Each row was made from one path, in order. Every step used is in the known rows, and no mark comes twice. Write each row's path.
(in the rows, 128 means zero)
Known rows:
kuviz > roda > firu > vufeg > fupatag > gare: [ 93 150 135 106 146 160 133 123 120 139 142 160  66 130 120 167 114 144
 125  92 113 119 128]
vufeg > kuviz > gare > firu > defu > fupatag: [ 88 166  96  67 110 141 164 111 139 160 114  99 153 133 112 197 126  87
 168  72 147  82  97]
fupatag > gare > firu > roda: [144 102  72  71 156 170 125 123 160 133 147 146 148 113 119 224 107  86
 138  93 103 121  99]
firu > defu > fupatag > gare: [109  99 102 100 122 177 133 164  93 127 126  93 135 120 130 156  93  96
 124  67 141 143  59]
roda > firu > vufeg > kuviz > defu > fupatag: [ 81 188 181 122 108 140 153 110 137 130 151 158 102 127 157 108 116 137
 148  99  98  77  93]
vufeg > firu > defu: [ 98 126 115 152 126 163 113 128 106 117 167 136 151 124 115 149 117 136
 140 107 145 108  43]
roda > firu > vufeg: [118 132 151 139 120 157 127 116 143 112 190 164  92 134 158 108 143 139
 152 109 109  86 110]
firu > defu > fupatag > roda: [124 135 109 106 135 155 133 152  87 108 131 116 143 109 154 151 113 108
 153  51 137 126  76]
kuviz > roda: [120 144  95  89  99 123 124 156 109  79 124 151 123 106 146 114 135 115
 156 123 122 108 107]
defu > firu > gare: [113 110 112  87  88 146 101 123 178 183 167 168 158 119 148 146 137  58
 208 129  94 146  82]
roda > firu: [126 102 157 132 133 139 122 136 128  88 179 152 112 145 153  88 130 124
 127 153 106  87  71]
gare > firu > defu > fupatag: [118 158 107 121 136 163 149 148 124  99 119 126 149  96 136 153 133  97
 151  58 147 104 102]
kuviz > roda > firu > defu > fupatag > gare: [ 94 126 132  98 110 159 159 171 108  95 133 125 101 116 136 135  93 128
 102  72 112 118 101]
fupatag > roda > firu: [151 108 137 113 171 125 115 112 117 104 185 165 114 142 168 138 125 124
 145 111  94  86  67]
gare > firu > roda: [138 141  97  91 127 157 133 132 165  92 145 161 158  96 134 177 137  95
 159 112 110  97 127]
kuviz > defu: [111 144 138 125 108 142 124 127  81 115 144 174 116 117 146  81 111 121
 144 122 117 119  54]
defu > fupatag > gare > firu > vufeg > kuviz: [118 162  80  69 162 151 133 111 164 155 110 112 139 112 135 226 126  72
 166  68 123  94 102]
vufeg > firu > roda: [106 120 117 112 115 156 103 137 156  91 170 153 159 106 125 168 128 113
 149 167 112 105  82]
firu > defu > fupatag: [103 127 122 118  99 165 137 171  92  94 126 105 143 109 144 112 117 106
 143  85 147 127  77]
fupatag > gare: [140  74  80  89 149 155 103 131 112 141 150 125 127 142 132 163 105  90
 135 123 119 129  48]
vufeg > kuviz > roda > firu > gare: [ 87 140 168  67  93 116 150 118 150 133 158 147 138 156 125 143 111 121
 156 140  89  91 100]
roda > firu > vufeg > kuviz > defu > fupatag > gare: [ 84 161 164 107 127 152 149 104 137 158 150 146  95 136 145 146  92 130
 133  84  92  93  78]
gare > firu > vufeg > fupatag: [118 189 111 133 175 165 121  95 137 149 130 164 112 109 118 188 157 117
 175  80 148 103 131]
fupatag > roda: [158 119  91  94 162 123 101 116 102 113 159 153 137 125 164 159 133 105
 172 102 114 107  66]
defu > fupatag > roda > firu > vufeg > kuviz: [120 166 140  89 154 123 132 112 147 121 147 134 122 123 174 167 132 109
 169  88 101  76 100]

Write each row's path:
[137 119  84  82 171 161 121 146 147 114 113 116 133 104 138 185 131  58
 142 105 128 111  85]
defu > fupatag > gare > firu
[127 128 161 126 204 135 108 106  92 132 152 160 105 150 133 151 120 128
 133 134 119 111  63]
vufeg > fupatag > roda > firu
[121 129  74  86  82 137 105 146 182 135 146 167 172  92 168 152 123  73
 181 123  84 132  94]
defu > firu > roda
[118  95 114 102 185 162  95 125  87 163 120 123 116 151 102 174 103  96
 126 143 141 148  45]
vufeg > fupatag > gare
[100 171  95 100 141 173 133  85 143 179 137 152  88 122  99 206 170 104
 185  83 158 102 152]
kuviz > gare > firu > vufeg > fupatag
[100 145 172 148 147 164 121 111 124 133 166 162  81 142 132 122 138 144
 142 123 126 103 108]
roda > firu > vufeg > fupatag
[123 108 177  85 144 152 127 137 143 109 171 144 119 128 156 145 140  85
 162 127  97 112 100]
defu > fupatag > roda > firu > gare
[116 218  76  87 129 123 145  93 164 137 123 160 136 102 138 203 146 120
 191  50 120  68 142]
gare > firu > vufeg > kuviz > roda
[ 96 158  85  75  89 138 130  85 144 182 154 126 121 146 130 181 143 113
 199  87 133  86 113]
firu > vufeg > kuviz > gare
[127  92  96  76 142 158 109 162 121 112 118 101 127 119 143 152 119  63
 139 132 128 129  66]
defu > fupatag > gare
[110  80 195 110 109 163 131 126 147 123 205 160 113 158 130 110 134 111
 149 159  98 110  91]
roda > firu > gare
[110 188  73  54 144 141 144 123 165 140  92 121 129  96 134 230 126  82
 165  55 119  96 131]
defu > fupatag > gare > firu > vufeg > kuviz > roda
[108 165 108 122  96 129 113 121 121 158 134 194 136  98 167  94 110  93
 169 104  93 131  46]
kuviz > defu > firu
[ 89 178 147  89 105 117 138 128 102 125 103 131 149 122 147 109 102 100
 153 130 115 103  43]
vufeg > kuviz > defu > fupatag
[137  91 172  93 152 147 120 104 135 137 209 172 116 152 147 157 129 113
 163 118  87 108  86]
fupatag > roda > firu > gare
[115 131 166 137 191 150 124 112  72 144 153 150 111 151 124 158 100 149
 121  86 129 123  58]
vufeg > fupatag > roda > firu > defu
[101 142 205 100 126 160 144 124 111 126 166 179 101 116 153 117 114 106
 152 112  87 123  83]
kuviz > defu > fupatag > roda > firu > gare
[100 159 149 115 102 149 131 153  89  94 115 152 114  96 155  75 119  97
 145 131 122 122  67]
kuviz > defu > fupatag
[109 134  83  98 112 168 154 112 123 154 151 134 123 126 109 180 140 106
 161  59 154 100 114]
kuviz > gare > firu > defu
[ 88 138 125 140 124 166 120 152 115  98 144 117 151 105 124 145 125 111
 140 115 150 110  57]
vufeg > firu > defu > fupatag
[100 116 170 138 112 163 150 165 111  85 158 123 118 128 150  90 113 126
 114 102 124 103  79]
roda > firu > defu > fupatag
[ 90 183 108  80  76 113 131 109 151 175 126 173 178 111 154 146  82  97
 171 109  75 119  50]
vufeg > kuviz > defu > firu > roda
[105 129 130  98 126 161 128 147  88 125 116 139 108 107 142 118  97  87
 128 112 115 138  50]
kuviz > defu > fupatag > gare
[ 89 150 150 115  90 147 162 178 110  67 131 137 106 107 148  97 114 135
 117  87 119 103 117]
kuviz > roda > firu > defu > fupatag
[120 147 116  81 144 127 135  68 143 173 188 152 101 156 151 198 132 134
 180  69 101  69 103]
fupatag > roda > firu > vufeg > kuviz > gare
[125 130  79  83 125 152 135 108 145 139 149 145 116 125 119 173 166  84
 175 109 142  86 118]
kuviz > gare > firu
[112 126 104 118 198 179 126 112  89 179 114 128 125 139  84 215  94 111
 118  71 151 142  61]
vufeg > fupatag > gare > firu > defu
[101 193 101 130  88 144 117 103 135 179 145 204 116  87 172 114 123 110
 189  66  95 129  82]
kuviz > defu > firu > vufeg
[120 166 138 101 135 137 126 135  81 104 121 164 115  94 166 115 117 101
 156  96 111 121  65]
kuviz > defu > fupatag > roda
[128 123 105 106 212 164 109 108 110 166 114 139 120 137  95 209 114  88
 130 117 142 132  66]
vufeg > fupatag > gare > firu
